What can hang from each mark:
turev: lopub
pofin: musig
misu: lopub zuse
kesor: faren
tode: dediv veru
veru: faren musig
piru: kone ridanom
togalip: vema
bosa: lonu
dediv: lopub
lonu: bosa lopub
musig: faren veru
laduk: veru
faren: tode
vema: bosa
pazeze: lopub
sinur: bosa piru
lopub: misu pazeze piru

Every row comes from one small tree of marks. Brackets hold a mark, then the marks that hang from it, in alphabetical order. Every link used is in the known rows. Which tree was each row made from?
(in the rows, 128 means zero)
Known rows:
{laduk {veru {musig {faren {tode dediv}}}}}: [103 173 156 138 157 111 125 169 120 146 132 130 137 145 157 168 124 155
 129  99 140 157 106 132  69 147 149 112 120 137 145  92  94 142 131 107
 153 141 148 171  95 117 102 130 156 164 105 186 148  91 109 142  93 162
  83 155 112 145 127 160 144 104 134 204]
{musig faren}: [ 99 148 158 129 142 133 134 140 112 136 149 133 129 126 136 136 110 139
 143 113 121 146 117 132 103 133 136 123 138 134 154 112 118 124 125 115
 140 148 118 128 140 116 121 137 152 131 131 140 135  97 126  99 126 148
 112 125 137 143 122 132 135 119 134 133]
{lopub misu pazeze {piru ridanom}}: [ 76  81  95 133 164 164 112 155 186 111 133 101 125 147 171 194  66 153
  98 187 143  92 182 120 135 106 184 111  80 166  29 138  68 137 157 173
 130 115 182 180 122  96 151 103 135 138 137 110 178  98 161  87 176 178
 144 114 123  99 136 175 160 143 128 117]
{vema {bosa {lonu {lopub piru}}}}: [135 139  85  60 158 144  85 162 169 174 158 133 140 150 182 117 100 121
  87 140 142 148 134 170 152 177 107 142 105 135 104 128 135 158 185  65
 101  87 157 181  89  76 135 131 114 143 123 124 120 160 138 104 138 156
 123 108 114 103 124 163 115 127 124 121]
{tode dediv {veru musig}}: [114 170 123 153 130  88 106 141 113 138 121 126 128 120 143 154 118 163
 113  81 154 133 111 124  95 155 127 112 169 139 146 112  94 165 118 116
 122 129 149 162 125 106  98 118 161 168 125 147 138 110 123 172  94 129
  54 146 124 104 118 152 151  80 131 210]
{turev {lopub pazeze piru}}: [103 112  93 132 154 141  97 180 180 132  75  86 136 147 151 158  53 136
 104 175 117  86 166 123 122 131 162 157  79 163  92 143 107 132 161 111
 145 125 154 137 114 113 115 136 110 148 172 125 157 104 142 101 151 162
 159 101  97 110 112 160 155 121 108 121]
{tode {dediv {lopub piru}} {veru faren}}: [ 99 197 100 103 107 111  82 164 130 164 116  91 155 115 168 147 107 173
 119 113 120 117 128 163  80 189 144  95 168 160 110 120  90 201 142  84
 120 107 165 158 134  73  80 147 167 174 151 149 131  93  90 151 141 142
  90 142 122  94 121 147 165  98 101 198]
{vema {bosa {lonu {lopub misu pazeze {piru kone ridanom}}}}}: [ 95  97  86  67 196 178  93 164 188 150 178 107 144 172 213 163  65 132
  67 176 162 135 142 166 164 125 152 130  39 180  34 134 110 141 182 106
 102  67 170 207  85  63 143 116 128 149 117 107 143 141 128  89 165 185
 128  86 112  82 144 178 136 122 138 137]
{bosa {lonu {lopub {misu zuse} pazeze {piru kone ridanom}}}}: [ 84  99  88 102 184 159 116 173 175 139 178 131 150 158 203 155  49 142
 103 184 140 111 182 152 136 114 153 145  55 200  50 149  97 142 160 136
 116  93 154 209 102  60 119 125 127 158 105 137 133 118 125 102 197 211
 152  80 115  81 138 184 134 125 136 141]
{laduk {veru {faren {tode {dediv {lopub {piru kone}}}}} musig}}: [ 88 163 116 106 142 143  96 194 155 139 116  90 167 155 171 160 124 162
 127 121 126 127  91 153  63 170 167 117  80 175  77 111 106 169 138  96
 143 114 180 188  76 112  90 146 174 192 119 165 131  96  65 147 151 159
 114 150  93 119 142 158 163  99 115 235]
{laduk {veru {faren {tode {dediv lopub}}} musig}}: [140 176 129 102 125 109 116 183 134 141 117 104 160 141 167 170 148 165
 126 109 119 154 100 143  60 160 166 112 117 159 111  97 122 162 136  88
 142 122 176 164  81 116 110 150 161 170 127 180 136  93  65 157 114 158
 106 159  95 118 146 163 157 112 105 224]
{tode {veru faren}}: [114 176 148 109 100 105 118 145 106 139 137 134 132 130 157 151 130 153
 129 105 138 141 117 138  89 153 141 109 155 145 128 124 110 155 130 106
 125 123 132 140 116  99 108 152 158 158 120 130 130  97 107 121 136 138
  92 129 139 113 130 138 154 108 130 162]
{sinur {bosa lonu}}: [173 122 130  91 129 110 126 135 141 160 195 139 148 128 163 129 119 118
 111 126 120 140 123 155 151 132 129 125 132  99 112 118 120 108 146 123
  88 122 116 154 100 111 114  97  90 141 141 139 119 127 136 117 128 156
 140 114 136 115 145 146 104 130 133 139]
{lonu bosa}: [174 130 101 105 142 119 137 158 125 130 136 132 126 130 134 124 120 112
 114 116 154 140 126 144 116 120 124 135 124 111 133 127 125 131 138 108
 139 123 109 150 102 118 122 115 162 127 129 117 126 119 126 134 145 105
 114 124 134 107 156 144 141 138 113 127]
{veru {faren {tode dediv}} musig}: [159 165 147 114 140  91 100 181 149 118 144 123 128 147 126 176 127 168
 132  97 131 147 101 116  92 160 164 131 145 157 110  87 105 146 137  87
 160 162 167 182  87 152 120 135 150 174 136 149 135  88  78 137 114 148
  73 153  92 125 124 171 171 105 115 208]
{pofin {musig veru}}: [ 85 139 100 122 119 147 133 155 108 157 132 136 154 165 140 141 144 140
 126 113 118 158 121 133 105 143 150 118 132 122 129 123 136 121 130 132
 130 100 121 103 141 132 100 139 175 115 131 125 124 109 165 135 105 121
 134 104 128 137 141 134 151 159 159 167]
{misu {lopub {piru ridanom}} zuse}: [ 99 125  98 165 129 160 123 176 166 123 134  98 129 105 133 157 101 140
 128 153 152 109 194 160  87 126 155 231 127 189  90 128  69 125  89 156
 109 126 174 148 114  78 107 134 139 118 124 152 124 134 124 153 154 158
 158  95 122 119 132 169 108 129 148 115]
{pazeze {lopub {misu zuse} {piru kone ridanom}}}: [ 35  92 124 156 175 177 131 146 163 110 129 100 112 114 150 149  86 127
 102 165 154 114 153 156 106 133 146 175  54 206  41 144  72 146 103 164
 121 109 150 157 112  86 108  98 176 138 120 123 134 140 111 114 186 167
 149  47 146 100 147 143 128 129 152 153]
{pofin musig}: [119 140  95 116 125 157 152 155 129 151 138 134 159 139 136 125 151 132
 125 112 111 150 131 134 114 132 150 127 129 120 129 125 125 109 139 122
 128  93 123 103 142 157 112 117 155 112 153 118 108 126 146 128 127 124
 155 119 125 136 132 121 133 143 146 173]
{musig {faren tode} veru}: [ 76 146 174 129 146 108 103 148 108 146 167 135 140 196 148 165 105 155
 157 126 136 168 121 132 108 140 135 127 133 144 154  96 127 133 138 108
 165 166 110 148 117 110 100 165 158 137  92 164 168  74 137 102  98 137
  87 119 132 152 116 153 167 153 152 146]
{veru {faren {tode {dediv {lopub piru}}}}}: [135 169 114  86 131 117  83 176 165 146 136  93 158 152 146 155 114 162
 139 141 111 125 134 153 109 173 156 122 143 166  86 104 100 174 159  71
 158 135 165 170 107 121  97 145 136 165 148 155 137  92  72 129 147 140
 116 150  98 120 113 151 166 128  95 185]
{sinur bosa}: [160 116 121 121 131 118 133 137 134 125 170 121 124 134 142 132 132 118
 120 118 113 134 121 141 135 122 145 116 135 111 114 112 110 113 137 143
 101 136 112 134 102 130 119  94 106 134 154 124 140 132 133 125 117 124
 133 116 140 113 147 132 122 122 128 140]
{kesor {faren tode}}: [152 149 147 100 162 101 118 167 133 132 162 129 137 147 116 138 126 124
 153 142 136 160 137 141 115 122 113 134 122 141 119 101 121 135 153  87
 174 126 130 136 114 140 101 136 118 118 105 150 149 102 112 105 126 152
 123 130 110 154  82 140 149 126 162 158]
{lopub {piru kone ridanom}}: [ 63 102 118 131 161 183 120 134 164 114 145 107 139 147 141 144 114 130
 134 137 167  97 130 148 133 105 144 140  72 163  54 149  86 132 130 161
 119 110 152 151 125 111 111 125 152 139  95 106 110 123 118 116 166 131
 135 119 140 136 142 139 118 110 157 136]
{faren {tode veru}}: [121 153 144 123 131  96 113 135 128 143 154 133 154 180 157 144 129 145
 139 133 156 145 147 135 133 126 124 133 137 146 137 117 109 142 160  98
 149 131 119 157 107 132  96 136 126 142  90 152 146 121 117 134 127 115
 101 134 134 128 100 132 149 136 137 172]
{musig {faren {tode {dediv {lopub misu pazeze}}}} veru}: [ 66 137 144 128 161 104  82 163 123 153 152  95 153 195 173 199  60 183
 125 162 114 155 143 135 105 138 168  98 122 177 124  85 118 158 150 107
 172 149 136 173 126  87  97 146 161 144 138 181 206  52 127 117 105 160
  86 121 103 107 111 168 206 154 118 181]
{togalip {vema {bosa {lonu {lopub pazeze {piru kone}}}}}}: [132 121  99 100 173 193 105 175 163 156 145 106 157 202 198 158  92  90
  94 164 151 118 130 163 164 139 112 121  67 179  91 148 119 153 188  69
 116  90 162 194 109  94 128 153 100 161 134 116 148 164 135 121 168 171
 130  84 101  79 116 159 147 114 119 139]
{sinur bosa {piru kone ridanom}}: [132 106 132 121 155 171 140 113 150 138 206 125 118 139 144 153 132 130
 142 105 153 110 121 142 143  55 172 132 109 153  40 109 101 118 114 168
  62 129 106 157  96 124 120 100 125 114 138  83 137 152 115 119 135 112
 145 119 153 113 164 133  86  85 181 160]
{faren tode}: [140 131 142 119 141 112 118 141 146 130 148 127 144 171 136 138 130 135
 141 147 138 141 144 129 143 120 130 144 122 142 123 117 125 126 156 103
 159 143 125 149 105 153 114 130 113 132 108 148 142 129 114 126 128 121
 127 136 119 137 107 138 139 147 130 148]
{togalip {vema {bosa {lonu {lopub {misu zuse} {piru kone}}}}}}: [117 116  85 109 163 191 108 171 152 160 152 113 141 160 195 140  89  93
 111 152 162 144 148 172 162 160 101 155  89 199  81 133 111 157 153 108
  92  92 159 213 109  79 123 148 112 150 128 129 134 186 138 131 169 169
 136  62 120  60 117 152 136 124 146 152]
{dediv {lopub {misu zuse}}}: [108 105  88 134 120 132 122 148 124 133 121  98 146  98 154 126 105 149
 129 157 103 148 166 136 118 137 146 153 128 172 112 112 139 138 110 149
 105 114 145 147 134 100 131 127 144 116 160 154 141 138 116 142 152 148
 159 104 127  78 132 132 139 144 124 153]
{dediv {lopub {misu zuse} pazeze piru}}: [ 80  89  59 141 136 148  93 186 169 123 107  81 151 128 176 142  62 155
 102 201  88  98 192 133 112 146 179 138 111 174  82 129 105 152 140 147
 121 116 173 172 129  83 125 119 138 143 177 148 176 118 144 120 186 176
 173 100 108  67 122 167 164 144  98 144]

Which tree is each row?
[ 99 156 108 100 133 122  94 190 165 142 108  94 153 135 177 175 107 172
 118 130 124 141 128 145  69 185 169 108 104 172  67  93 100 175 142 110
 133 117 195 201  76 104 120 138 166 178 141 165 157  90  93 132 152 172
 120 149  95 103 142 170 172 126 106 223] | {laduk {veru {faren {tode {dediv {lopub misu piru}}}} musig}}
[120 155 159 140 166  98 107 166 135 126 152 131 135 152 135 166 106 164
 141  92 135 156 111 117 101 144 143 137 142 148 153  82 102 132 136  96
 161 172 144 173 109 145 114 126 157 156 131 161 147  91 109 127  99 147
  72 148 111 143 110 166 152 103 131 195] | {veru {musig {faren {tode dediv}}}}
[125 144 145 135 132  88 107 151 132 126 143 133 154 175 151 151 123 155
 137 107 156 149 134 116 118 134 131 146 135 152 141 109 117 137 152 101
 145 143 137 169  92 142 112 137 146 156  99 142 149 121 121 138 124 124
  93 137 131 123 104 154 153 124 139 193] | {faren {tode {veru musig}}}
[ 73 158 113 118 149 123  80 151 146 162 137  85 186 183 168 131 102 158
 134 140 147 118 140 163 130 149 128 123 115 177 107 125  94 179 162  85
 147 108 140 173 120 112  52 132 147 166 113 161 143 118  87 163 150 111
  95 135 116 107  94 129 156 115 125 220] | {faren {tode {dediv {lopub {piru kone}}} veru}}
[183 139 115  90 146 161 131 146 135 166 151 128 148 161 180 150 136  93
 113 125 154 163 131 165 165 143  86 133 119 158 131 126 145 149 170  63
 103  95 147 165 112 100 150 162  91 128 130 130 131 179 129 135 123 151
 123  99 118  87 119 146 125 128 125 129] | {togalip {vema {bosa {lonu lopub}}}}
[117  96  92  90 173 153 131 166 167 144 220 130 142 139 200 133  79 129
 116 141 140 135 162 173 144 120 140 150  85 176  46 125  91 128 148 155
  73 100 123 197  84  71 103  96 117 148 121 132 116 137 122 113 170 180
 151  73 145  80 158 168 105 120 156 157] | {sinur {bosa {lonu {lopub {misu zuse} {piru kone ridanom}}}}}
[139 104 120  76 174 162 136 115 162 165 237 144 131 144 185 150  89 139
 131 115 155 131 148 157 165  68 146 134  83 184  23 107 125 129 138 142
  44 104 102 197  81  96 140 103 112 120 134  87 130 155 117 100 161 154
 156 100 146  83 163 148  84 103 177 166] | {sinur {bosa {lonu {lopub misu}}} {piru kone ridanom}}
[ 94 198 135 117 149 125 134 173 113 177 172 134 175 172 163 156 133 163
 139  93 129 175 133 151  99 140 155 113 162 138 161  97  77 135 159  80
 162 113 115 134 140 145  58 125 172 137 133 163 129  89 128 132 104 129
  92 133 124 144  99 138 158 130 152 230] | {pofin {musig {faren {tode dediv veru}}}}
[144 112  94  68 172 134  93 161 160 159 161 124 135 160 205 155  73 129
  62 167 132 156 140 151 160 148 141 119  83 152  98 117 144 140 184  84
 107  85 153 192  89  76 157 120 109 140 141 121 158 145 141  98 136 180
 124  96 101  76 130 170 144 136 116 130] | {vema {bosa {lonu {lopub misu pazeze}}}}
[ 67 107  83 143 139 143 101 165 162 126 121 118 112 104 146 123  73 138
 121 160 131 115 179 131 117 166 146 152 135 159  79 126  76 148 121 173
 108 131 156 183 125  95 121 107 142 147 143 136 147 138 167 111 173 161
 148  95 133  93 121 157 143 143 136 133] | {lopub {misu zuse} piru}
[ 85 165 155 147 129 103 117 154 100 132 138 139 138 128 152 150 106 162
 135  74 143 153 111 119  79 148 132 126 150 142 171 107 111 136 121 115
 124 146 133 152 120 109 119 139 181 157 123 137 143  96 135 122 120 149
  74 132 146 122 126 156 148  90 146 182] | {tode {veru {musig faren}}}
[ 85 174  80  88 123 140  93 194 144 177 136 104 182 183 157 163 131 171
 133 124 100 156 129 160  89 181 173 113 143 154  94 104 113 161 156  85
 152 101 157 139 126 122  72 154 184 145 153 146 128  80 118 135 122 133
 125 121 104 127 129 156 183 163 131 218] | {pofin {musig {veru {faren {tode {dediv {lopub piru}}}}}}}
[117 116  65  82 171 143  78 193 180 163 157 122 131 150 209 138  56 130
  66 184 129 143 169 158 141 171 149 144  99 158  84 126 109 155 180  98
 104  90 170 215  88  53 135 114 111 157 142 139 156 154 155  98 154 198
 136  80 100  68 123 190 140 136 117 130] | {vema {bosa {lonu {lopub {misu zuse} pazeze piru}}}}
[ 39  72  90 160 180 182 115 174 176 100 147  92 129 148 171 173  59 144
 107 201 146  87 175 131 118  98 199 143  61 197  24 145  51 129 127 202
 124 112 171 194 120  82 109 103 152 156 118 126 161 111 138 107 194 186
 148  85 120  90 141 176 154 119 146 145] | {lopub {misu zuse} pazeze {piru kone ridanom}}
[ 97 121  89 171 132 148  93 206 173 117 113  91 132 129 144 153  64 137
 103 195 116  84 195 141  78 143 174 208 118 179 105 134  78 128 112 136
 129 141 173 159 118  85 101 128 124 147 162 158 165 120 146 142 173 177
 161  87  88 104 119 177 146 134 110 120] | {misu {lopub pazeze piru} zuse}
[ 61  97 105 140 162 172  94 166 174 114 117 100 143 178 151 142  71 128
 104 181 123  66 128 126 122 123 167 117  61 156  77 156  91 131 153 138
 142 122 149 163 123 114 102 120 135 173 135 110 156 110 137 105 190 157
 140 109 105 114 124 149 158 112 114 136] | {lopub pazeze {piru kone}}
[131 161 148 108 124 115 126 177 135 124 128 132 142 152 160 167 148 151
 132 110 133 150 103 127  68 152 165 123 103 147 109 104 120 137 137 108
 143 134 163 168  66 130 127 152 153 169 103 158 136  98  94 121 130 163
 114 150 110 133 151 161 155 121 126 193] | {laduk {veru {faren tode} musig}}
[142 170 126 118 164  74  93 198 128 141 143  96 166 158 152 175 101 165
 125 134 128 148 138 136  83 129 141 111 135 166 133  88 104 170 162  62
 177 117 163 160 113 114  81 135 143 151 134 173 183  74  97 142 117 173
  81 142  92 115  76 172 185  90 136 232] | {kesor {faren {tode {dediv {lopub pazeze}} {veru musig}}}}
[ 96 190 168 128 155  91 110 144 112 159 172 130 148 163 161 162 104 162
 143 109 151 157 130 145 109 138 133 114 165 149 166  98  81 158 150  86
 164 148 114 162 128 111  69 136 149 155 108 180 155  83 109 130 101 134
  58 141 127 140  92 142 156 114 134 192] | {musig {faren {tode dediv veru}}}
[ 41  94 134 140 165 164 108 136 164 121 102 100 119 129 142 134  69 121
  96 164 133 105 130 149 122 164 120 144  39 188  60 141 105 154 125 132
 130 111 139 153 109 114 119  99 167 150 143 102 148 132 127  97 198 151
 149  56 131 105 135 117 150 140 129 152] | {pazeze {lopub misu {piru kone}}}
[114 116 100  75 159 144 119 142 173 156 174 142 145 133 187 147  76 145
 114 143 151 131 180 154 154 134 107 136  90 173  59 134 119 150 170 115
 106  89 153 192 109  73 148 130 124 130 109 124 116 125 135  96 174 185
 151 107 133  99 138 170 117 145 141 121] | {bosa {lonu {lopub misu {piru ridanom}}}}
[ 94 185 130 144 128  95 102 158  97 152 124 105 161 114 165 155 105 183
 127  71 125 151 111 140  73 159 136 116 171 154 175  94 110 169 118  89
 121 130 150 152 142  91  94 140 186 157 149 168 142  89 100 164  99 141
  64 147 129 101 118 155 150  79 120 222] | {tode {dediv lopub} {veru {musig faren}}}
[136 192 146 111 159  82 103 164 113 155 161 123 140 145 130 153 119 143
 142 123 157 159 136 153 104 137 107 109 154 149 133  97  84 173 155  78
 177 116 132 149 120 118  60 133 126 139  95 169 151  89 109 135 103 146
  73 139 114 141  66 142 165 103 161 203] | {kesor {faren {tode dediv veru}}}
[157 112 120  83 180 160 134 137 167 163 233 142 141 171 194 160  93 135
 120 132 137 107 145 147 150  46 172 124  79 171  40 122 121 120 155 118
  69 110 108 186  79  93 125 111  98 130 136  95 139 139 109 105 155 165
 156 106 130  93 158 167  89  88 157 156] | {sinur {bosa {lonu {lopub pazeze}}} {piru kone ridanom}}
[100 178  94 125 123 106  72 203 146 140 104  87 159 135 178 178  87 188
  96 117 114  99 124 132  59 182 180  95 151 169 106 115  89 190 147  85
 133 125 197 184 118  78 101 140 176 199 173 143 160  70 101 150 147 173
  77 141  98  77 126 190 193  79  87 219] | {tode {dediv {lopub pazeze piru}} {veru faren musig}}
[ 90 141  93 122 150 101  73 165 165 153 128  82 171 182 190 173  68 177
 106 180 134 117 182 143 131 148 158 101 129 175  93 112  79 182 181  95
 151 112 160 196 118 101  85 119 131 163 145 162 190  98 121 141 151 144
 106 135 102  81  92 159 187 138 101 207] | {faren {tode {dediv {lopub misu pazeze piru}} veru}}
[155 123 127  77 169 161 141 122 155 168 238 149 137 149 180 140 110 130
 137 106 151 121 139 158 154  62 140 137  97 169  47 113 130 124 143 119
  53 109  98 180  83  97 124 115 105 122 127  93 114 156 100 114 146 146
 153 107 146 101 161 150  73  90 171 163] | {sinur {bosa {lonu lopub}} {piru kone ridanom}}
[ 84  86  73 124 139 151  88 166 177 128 101  76 158 140 175 151  59 154
 100 191  95  98 179 130 131 141 168 111  88 170  71 127 120 151 158 131
 128 109 175 167 129 100 147 116 138 137 179 122 180 107 147 108 192 168
 171 114 108  77 125 158 167 152  93 138] | {dediv {lopub misu pazeze piru}}
